Each row was made from one walk, in order. Every step used is in the known rows, and no mark comes twice. Write each row's walk.
Known rows:
sivus zomab tuke mazi tefev: [  9   2  11  -8 -35  11  21   7   8  18 -21  15 -29  -7   4   2 -19 -21
  17   4  10]
zomab mazi: [ 16 -13  10 -13 -29  -9  27 -12  -7 -29  15  15  -5  33  -8   9   2  29
   0  10 -24]
mazi sivus zomab tuke: [-11  -4  13  17  17  13  -3 -19  26   8 -28 -19 -24  27   3 -15  25 -23
  29  -1  20]
sivus tuke mazi: [-34  -3 -15 -24  -4 -36  12  54  -7  18 -10 -10 -22   0  -4  26  10   9
  20  -8 -12]
tuke zomab mazi: [ 18  -8  15  30 -37 -12  26 -16   2 -34  20  31   9  17 -22  -1 -14  11
   6   6  -9]
tuke zomab: [-10  -6  -4  36  -5 -23 -15 -11  -6  -5  27  23  17  12 -22   0 -10  -4
  -2  -2  -3]
zomab sivus: [ -7   8   4   1  38   2 -39 -32 -15   5  25  -3  -3   4  12  -6  16   7
  32  -3 -13]
tuke sivus zomab mazi: [ -9 -23   8  38 -49   6  20 -22  16 -15 -10  20 -18  -6   0 -25 -10   3
  14 -37   5]
tefev mazi fonuv: [  0 -16  12 -44  -8  -9  -6 -22 -13 -25  32 -16  25  -5  10  24   8  30
 -35  14 -28]
tuke sivus: [-19  -2  -7  20  -1 -12 -24  -9 -13  16  21  24  21 -17   2 -15   9   4
 -15 -20   5]
sivus tuke: [-26 -15 -22 -16  15 -28   7  35  -5  -4 -10 -25 -29  31 -14  16   4   9
  -1  -3  -5]
tefev mazi tuke zomab sivus: [  9  26   2   2  38  36 -40 -31  -3  -5  21   0  18 -61  18  -5  10  -8
  -8  20  -4]
mazi sivus: [  1   2  -7  -8  33   0 -33 -12  -3  21   3 -15  30  24   5   4  27   0
  -5   0  -2]
mazi sivus zomab: [-16 -17 -12  17  16   9 -33 -14  16  19 -24 -26  -4  27   5  -5  14 -18
  16 -28   6]
tefev mazi sivus tuke zomab: [-10   8 -12   5  19 -17   6  36  10  10 -23 -34  17 -30  -8  -4  27  -4
 -23 -11   4]
zomab sivus tuke mazi: [-28  18  -2 -20  31 -18 -11  28  -7  24  -6 -21 -25 -22  16   9  17   1
  59 -14 -10]
sivus tuke zomab: [-27  -9 -14  24   5 -31   4  33   4  -7  -3  -6 -10  14 -27   4 -12  -8
   5  -8   7]
mazi tuke sivus zomab: [-27 -11 -19  24   4  36 -43 -20  16  14 -12   3  -6 -19  13 -10 -13 -26
  -8 -13  24]
zomab sivus tuke mazi tefev: [  9  27  -6 -38  23   4  -8  37 -11  40 -15 -19  -5 -32  25   7 -12  -7
  24  -7   2]
mazi tefev: [ 24  -3 -13 -24  -1   6 -11  -3 -18  11   9   6  18  22  -2   9 -20   4
 -39   8  -4]

Write each row's walk:
[ 10   0   3 -24  11  -4  31  31  14 -10 -30 -35  -4  31   2   7  20  13
   7   2   1] : zomab mazi sivus tuke
[  3   5  -9  -2   4  18 -16  -7  -3 -13  16   7  22 -37  -4  13   3  -3
 -45  28  -7] : tefev mazi tuke zomab
[-11  11  20 -14 -10 -21  18   6  -7   7  16  24 -16  -4  -4  13  21   7
  29  24  -8] : zomab tuke mazi
[ 33   0   1   1 -34   0  54  34   8 -21 -19   6   5  11 -17   1 -47   0
 -22   6  11] : sivus tuke zomab mazi tefev
[ 52  -4   7 -29 -33  14  33  -7 -11 -17   3  16  15  24   0   8 -27  20
 -31  17 -11] : zomab mazi tefev
[ 24  20  19 -32 -20   3  24  15 -12  21   7  27   3 -12   3   9  -7  -4
  -7  29   2] : zomab tuke mazi tefev
[ 52   2  14  12 -43  11  32  -8  -1 -22  11  33  30  10 -14  -3 -44   2
 -27  11   1] : tuke zomab mazi tefev
[-21 -21   9  20 -11  -4  12 -18  15 -15  -9  -3 -53  30 -11  -8   4 -11
  28   0   6] : sivus zomab tuke
[-21   6  -8 -10  49 -10 -18  12  -6   4  -4 -35 -30   4  10  -1  13   3
  39  -9  -2] : zomab sivus tuke
[ -6  18   8  41  29  -3 -39 -38  -6   2  32  12  11 -10   0 -17  -3 -11
  36  -7   2] : tuke zomab sivus
[-16  12  18  22   2  -6   5 -14  -2   3  18  27   0 -19   0 -25  19   0
  -2   6  18] : zomab tuke sivus
[  7   4  -7 -24  18  -2 -17  -2 -11  16   2 -25  28 -14  10   1  48  15
 -32   0 -18] : tefev mazi sivus
[-12  11 -12   0  20  26 -43 -13  -3  14  14  13  27 -25  13  -2  -1  -9
 -30  12  18] : mazi tuke sivus
[ -1  -9   4  19 -27 -24  51  27  12 -35  -8   5 -16  18 -26   3 -19   8
  10  -1   1] : sivus tuke zomab mazi
[-12   2 -19 -36  28 -12   7  39  -1  14 -31 -53   1 -14   6   6  45  12
 -27  -7  -8] : tefev mazi sivus tuke
[ 25 -12   4  22 -57  28  23 -15  12  -1 -22  22   4 -13   9 -28 -38  -7
 -18 -32  16] : tuke sivus zomab mazi tefev
[ 36 -24   1  -6 -52  24  30 -10   8 -19 -22   5 -18  31  -1  -2 -39   2
  -9  -9  -4] : sivus zomab mazi tefev
[  1  26   1  20  53  36 -57 -41   4   1  25   7  18 -20  13  -2 -11 -23
  19  24  14] : mazi tuke zomab sivus
